Each row was made from one path, in order. Every step used is in the known rows, and no mark comes twice. Write each row's path.
In the rows, 128 means zero.
Known rows:
lasig-buve-betir: [147 139 160 110 130 126 120 134 146 129 122 124 104 121 128 128 164 158
 178 128  97  97 112 135 136  91 104 108 116 123 143 152 119 117 158 107
 150]
gunese-luto: [165 138 134 114 122 142 133 113 128 143 136 137 123 222 164 159 113 136
 163  98 141 108 196 100 141 117 120 124 148 156 101 145 124 130 151 122
 147]
betir-borib-luto-gunese: [106 127  80 134 118 151 140 138 128 105 139 143 146 110 143 142  43  86
  60 116 122  53 194 108  68 128 142 115 140 136 105 115 142 114  95 113
 124]
borib-luto-gunese-sino-mison: [131 111 111  85 135 114 123 108 122 145 106 148 121  82 194 129 112  28
  36 102 137 132 148 130 126 194 131 130 130 199 135  91 163 112 118 142
 120]
zoka-roki: [139 170 177  90 118 140 152 126 127 103 167 121 185 178 184 168 106 161
 184  93  97  76 177  81 113  98 134 111 146 133 129 165  76 125 197 130
 168]
betir-borib-mison: [111 131 158 121  93 155 142 130 104 115 158 109 137 166  98 131  88 140
 134 133 121 122 173  98 103 156 146 108 139 104  85 145 107 133  98 104
 131]
lasig-buve: [124 138 174 100 142 124 131 126 133  98 142 127 122 144 161 148 147 166
 179 113 102  75 147 126 127 124 122 108 145 157 133 151 111 118 156 113
 146]
ribut-lasig-buve-betir-borib-roki-ronav: [116 164 103 128 117 133 132 138 171  92 129 133 188 107  72 188 132 127
 197 197  86  93  71 159 126  19 104 153  76  87 178 148  59 127 120 133
 142]
lasig-buve-betir-borib-roki: [126 133  88 152  96 157 124 146 137 114 121 111 188  99  86 134 120 128
 140 133 105  96 114 152 132  63 115 125 105 105 177 144 115 117 115  87
 145]
roki-zoka: [133 169 177  89 118 139 144 123 136  88 170 128 139 188 169 170 101 153
 200 123 102  84 184  70 110  78 131 103 146 154 104 147  57 123 192 133
 166]
betir-borib: [111 137 143 145 101 167 149 138 131 115 156 132 136 166 142 149  77 167
 156 122 104  84 203  97  97 117 150 119 146 117  91 140 109 129 106  93
 155]
zaset-lasig: [132 150 196 104 130 136 155 140 131  94 183 125 122 179 145 135 146 159
 165 133 149  75 172  92 129 139 155 153 145 143 104 146  97 115 142 161
 157]
mison-lasig-buve-betir-borib-roki: [126 132 104 155 106 139 117 153 142 109 128 122 195  87 107 120 187 128
 132 138 125 114  74 156 156  47 123 137 108  89 188 141 118 137 133 109
 118]
sino-mison-gunese-luto-borib: [151 121 124 153 140 100 116  94 120 143  95 127 115 209 119 142 164 118
 137 123 147 176 157 141 137 150 122 151 129 189 120 114 152 133 129 137
 106]
buve-betir-borib-luto-gunese-sino-mison: [122 103  55 140 124 131 121 137 131 173  85 152 118  49 140 107 107  38
   9 129 125 170 117 143 113 162 118 138 105 128 125  86 177 125  83 110
 119]
gunese-luto-borib: [149 135 140 150 129 135 122 112 124 133 145 142 135 227 117 149 114 148
 128 101 134  98 207 113 119 132 141 129 143 173  97 140 143 115 142 134
 127]
luto-gunese-sino-mison-zaset: [124  95 162  86 141 136 128 113 138 156  77 162 125 125 248 137 112  86
  53 106 106 157 126 145 107 178 116 147 138 190 133  77 157 132 125 147
 109]
ribut-lasig: [134 159 185  96  98 141 146 124 149 105 155 131 116 166 165 183 131 150
 188 163 115  78 193 106 121 108 126 135 143 152 113 158  92 120 125 151
 170]
betir-borib-luto-gunese-sino-mison-lasig: [107 100  91 132 145 118 136 134 126 128 114 160 142  58 177 118 152  42
   4 123 148 164 112 141 123 180 145 155 128 142 126  76 167 139  98 132
  93]
ribut-lasig-buve-betir-borib-roki: [119 141  99 144  98 144 129 153 159 116 117 123 173  89  83 164 143 125
 157 197 106 103 104 163 131  57 105 151  97  94 183 150 102 118  91 118
 153]
ribut-ganug: [125 155 189  82 104 149 148 138 172 122 153 155 115 131 174 176 108 168
 198  96 119  73 199 108 143 123 124  65 167 155 118 149 109 122 136 166
 177]
zomad-gabiz: [129 141 179 145 117 162 141 118 108 112 165 117 124 188 222 123  48 192
 172  87 115  65 207  78 107 113 130  81 154 154 103 145 102 137 156 140
 178]
buve-betir-borib-mison-zaset-lasig: [127 120 138 134 120 159 136 151 127 148 142 109 119 129  86 105 128 151
 124 177 140 178  77 122 136 134 134 160 111  39 103 133 111 147  95 155
 108]
borib-luto-gunese-sino: [128 117  95  80 128 131 137 119 123 139 122 152 127  90 191 142  74  52
  57  85 142  90 175 114 109 167 134 114 145 177 127 115 156 105 136 143
 135]
lasig-buve-betir-borib-luto-gunese-sino: [114  98  46 135 159 126 120 154 149 161  86 167 120  22 126 119 113  70
  41 130 115 129  87 160 102 141 111 120 107  97 138 104 177 116 107 105
 112]
mison-gunese-luto-borib: [148 126 112 155 138 115 121 105 127 141 114 133 124 224 112 151 130 138
 161 107 147 133 185 125 126 120 131 134 145 171 105 132 146 130 142 137
 117]
luto-borib-zomad-gabiz: [117 133 143 224 126 151 123 103  93 109 175 120 104 160 173  81  47 237
 118  71 126  11 196  75  86 135 156  73 162 163  97 141 140 100 143 146
 170]
lasig-buve-betir-borib: [118 128 122 154 131 146 125 152 148 134 121 131 120 112 101 130 138 175
 155 147  87 112 112 135 119  89 116 117 113  78 128 148 129 131 120  81
 142]
mison-zaset: [131 127 161 103 109 162 135 117 126 128 135 123 130 166 214 160  80 157
 176 106  99 101 168 109 139 104 129 112 155 146 121 138 105 139 148 136
 143]
mison-borib-zomad: [128 149 111 164 105 125 130 117 114 128 165 122  97 130 125 114  68 207
 165  92 142  61 166  93 139 119 153 100 167 128 113 140 119 109 131 110
 171]
borib-luto-gunese-sino-mison-zaset: [127  93  93  82 143 124 123 104 122 159  79 148 121  69 230 137  87  33
  35  99 125 160 109 145 136 183 116 137 132 184 143  78 161 129 118 159
 105]
zaset-lasig-buve-betir-borib: [117 131 140 159 155 134 135 174 154 123 154 132 111 113  72 113 180 188
 149 179 124 118  80 138 120 110 130 163 107  62 117 139 123 126 114 116
 134]
buve-betir-borib-zomad-gabiz: [123 128  89 242 107 177 129 125 110 148 150 113  96 132 169  77  33 229
 129  94 123  63 150  77 105  91 130  76 134  73  96 137 130 123 108 103
 185]
buve-betir-borib-luto-gunese: [126 123  64 147 103 156 118 151 139 135 118 141 132  87 117 120  65  81
  53 130 121  74 159 118  79 100 121 119 112 100 114 114 150 121 105 107
 127]

Which path is each row?
[126 124  78 158 142 123 117 155 138 120 134 128 125  44 104 111 185 118
 129 141 128 135  64 150 165  81 118 122 113  62 151 138 136 142 133 108
 114] : mison-lasig-buve-betir-borib-luto
[121 130 163 118 110 114 123 104 106 108 131 103 126 162  79 118 128 134
 153 115 140 131 161 121 112 158 144 109 136 158 109 145 122 120 135 145
 106] : luto-borib-mison-gunese
[113 111 125 155 165 146 134 166 159 139 129 134 112 104 115 125 156 194
 145 182 106 148  48 156 141 101 117 172 112  49 131 124 127 145 110 132
 117] : mison-zaset-lasig-buve-betir-borib
[148 130  80 150 105 120 122  94 118 126 111 120 190 208  98 161 110  95
 151  94 161 119 182 135 137  92 134 142 138 195 156 133 135 117 138 147
 118] : mison-gunese-luto-borib-roki
[104 124 172 120 146 119 135 140 115  88 151 119 136 118 108 109 195 144
 130 150 130 146  83 141 131 145 140 118 133  80 120 133 118 150 125 112
  93] : betir-borib-mison-lasig-buve
[136 122 167  95 119 131 141 112 120 150 118 139 122 139 192 143 146 109
 131 106 124 164 155 114 155 185 135 133 142 180 122 125 129 123 131 121
 150] : gunese-sino-mison
[146 108  70 144 150 109 114 123 130 172  74 116  98 146  60 122 170 117
 158 158 147 230  62 159 144 119  83 125  95  62 120 132 149 158 116  93
  91] : lasig-buve-betir-borib-mison-gunese-luto
[160 124 125 120 134 105 120  89 123 152  86 120 103 211 167 153 161  96
 174 121 149 193 147 125 159 136 104 147 141 176 124 118 130 151 134 126
 129] : sino-mison-gunese-luto
[124 138 198 102 153 109 129 134 136  81 155 133 131 130 175 134 207 161
 172 116 123  95 107 136 144 108 127 118 143 141 142 145 113 135 174 132
 119] : mison-lasig-buve
[121 127 139 156 141 131 121 163 150 112 133 137 127 101 120 116 204 170
 144 145 112 132  76 147 135  73 122 131 114  63 137 137 128 148 142  99
 121] : mison-lasig-buve-betir-borib
[150 122  91 157 109 104 112  84 110 132  87 109 184 196 102 148 140  74
 131 112 159 159 157 149 155 118 126 158 125 210 163 116 135 125 116 147
 113] : sino-mison-gunese-luto-borib-roki
[119 131 153 133 148 122 131 165 134 118 150 110 109 113  32  95 194 156
 133 190 140 155  56 135 127 150 130 152  98  46 115 140 115 127 105 127
 112] : zaset-lasig-buve-betir-borib-mison
[133 135 134 135  82 160 130 141 116 142 138 108 127 143  75 112 107 137
 126 144 124 147 143 107 113 125 127 108 117  77  97 146 114 136 106  98
 138] : buve-betir-borib-mison
[127 152  85 119 110 115 129 128 110 126 160 110 118  96  98 146  57 128
 166 106 139 108 176 103 162 112 149 110 154 124 135 140 109 128 135 123
 149] : mison-borib-luto
[120 112 107 149 136  98 117 113 124 157 106 158  91  90 162  91  96 141
  44  96 148 118 123 128 107 190 145 130 147 171 124  76 169 104 112 119
 137] : luto-gunese-sino-mison-borib-zomad
[140 126 168  86 158 113 121 135 131 134 127 103  96 108 100  97 194 142
 151 174 133 174  22 154 164 141 106 152 104  79 136 135 117 142 146 170
 107] : borib-mison-zaset-lasig-buve-betir
[130 115 144  69 118 117 145  96 108 157 108 111 116 138 146 134 140  93
 170  93 159 191 132 116 143 184 127 111 140 143 111 134 131 132 137 134
 127] : borib-mison-gunese-sino
[119 125 177  99 182 124 143 140 145 103 145 133 108 132 173 141 159 182
 176 150 116 110  78 143 149 132 129 159 139 123 137 133 110 133 146 163
 123] : mison-zaset-lasig-buve
[156 136 147 130 123 121 122  99 101 130 141 123 130 224  76 125 125 117
 100 118 151 132 183 114 120 169 140 118 135 157  94 138 137 121 137 142
 103] : gunese-luto-borib-mison
[109 111 111 192 153 113 123 110 104 159 121 153  86  97 204  68  36 171
  43  75 148 114 128 113  92 186 142 100 144 169 121  71 168 121 113 140
 153] : luto-gunese-sino-mison-borib-zomad-gabiz
[150 136 188  91 133 103 108 132 123 109 132 109 112 103 107  90 239 123
 147 139 140 154  48 145 160 114 110 111 109  93 149 146 116 136 174 133
 108] : borib-mison-lasig-buve-betir
[112  96  95 123 146 116 127 134 132 174  76 122 110  69  81 116 171 119
 150 143 128 237  49 160 145 157 101 124 103  69 130 128 150 145 112  93
 108] : lasig-buve-betir-borib-mison-gunese-sino
[115 118  58 141 144 128 116 156 144 126 109 145 120  50 107 120 102  87
  63 146 104  87 104 151  86 102 107 114 107  95 138 117 159 122 113 101
 117] : lasig-buve-betir-borib-luto-gunese
[116 109 146 109 125 115 131 101 104 148 114 123 126 138  99 122 142 111
 132 103 148 180 145 125 127 199 146 119 133 159 110 133 149 116 136 145
 105] : luto-borib-mison-gunese-sino
[129 118 172 126 167 107 110 141 126 125 134 114 105 110  51  86 194 166
 115 181 127 159  32 169 141 147 125 157  98  95 138 131 135 125 142 183
  89] : luto-borib-mison-zaset-lasig-buve-betir
[128 125  77 115 133  95 130 116 105 163 125 125 114  57 119 130  92  86
 128 106 149 200 134 126 195 175 144 135 137 151 144 113 138 135 116 126
 139] : gunese-sino-mison-borib-luto
[ 95 107 157 117 170 130 145 145 123 104 148 116 120 124  99 118 149 170
 133 185 124 165  58 149 130 169 137 156 122  67 112 126 112 149  93 148
  93] : betir-borib-mison-zaset-lasig-buve
[133 132 164 108 113 115 129 102 121 121 110 108 108 162 174 139 159 118
 189 120 127 153 149 118 139 131 121 131 140 177 128 128 112 137 132 123
 148] : sino-mison-gunese
[119 123 109 105 105 109 124 120 123 144 104 142 186  97 140 132  86  61
  57  99 144 149 146 150 121 150 148 151 122 206 179  82 147 113 113 128
 124] : luto-gunese-sino-mison-borib-roki
[121 144  88 111 120 108 120 134 120 118 143 139 125  94 116 134  42  95
  94 109 139  73 180 115 105 119 144 116 144 150 133 106 138 117 134 134
 122] : mison-borib-luto-gunese
[117 120 144 107 138 102 124 129 136 158 109 162 120 110 159 124 108 105
  63 111 130 159 144 137 106 179 146 142 133 181 130  81 156 130 124 124
 117] : luto-gunese-sino-mison-borib
[122 135 105 153 123 141 134 163 145 110 145 116 177 101  60 121 158 140
 142 166 136 104  80 148 140  85 132 171 100  85 166 142 106 116 103 125
 138] : zaset-lasig-buve-betir-borib-roki
[135 133 151 140  91 145 124 147 122 126 152 114 132 130  87  93 175 129
 126 145 142 162 100 116 131 107 136 123 116  57 114 144 117 150 123 117
 112] : buve-betir-borib-mison-lasig
[124 138 103 112 123  90 116 125 109 119 127 131 116  78 120 121  77  67
  70 126 133 120 153 132 119 147 140 136 132 170 146  89 138 123 115 135
 125] : sino-mison-borib-luto-gunese
[166 127 145 136 165  84  95 123 124 127 122 131 120 156  47  87 250 120
  97 138 156 177  52 167 158 127 109 134 101 106 140 138 158 135 171 150
  74] : gunese-luto-borib-mison-lasig-buve-betir
[148 144  90 139 129  98 122  82 122 111 108 113 191 208 101 167 138  72
 154 133 143 179 140 130 148  89 117 154 119 203 162 114  95 128 162 154
 115] : sino-mison-gunese-luto-borib-roki-zoka
[119 106 116 130 134 147 118 140 124 149  98 113 120  97 102 116 129 150
 138 163  91 180  55 157 137 114 101 116 110  54 129 133 129 154 109 105
 104] : lasig-buve-betir-borib-mison-zaset
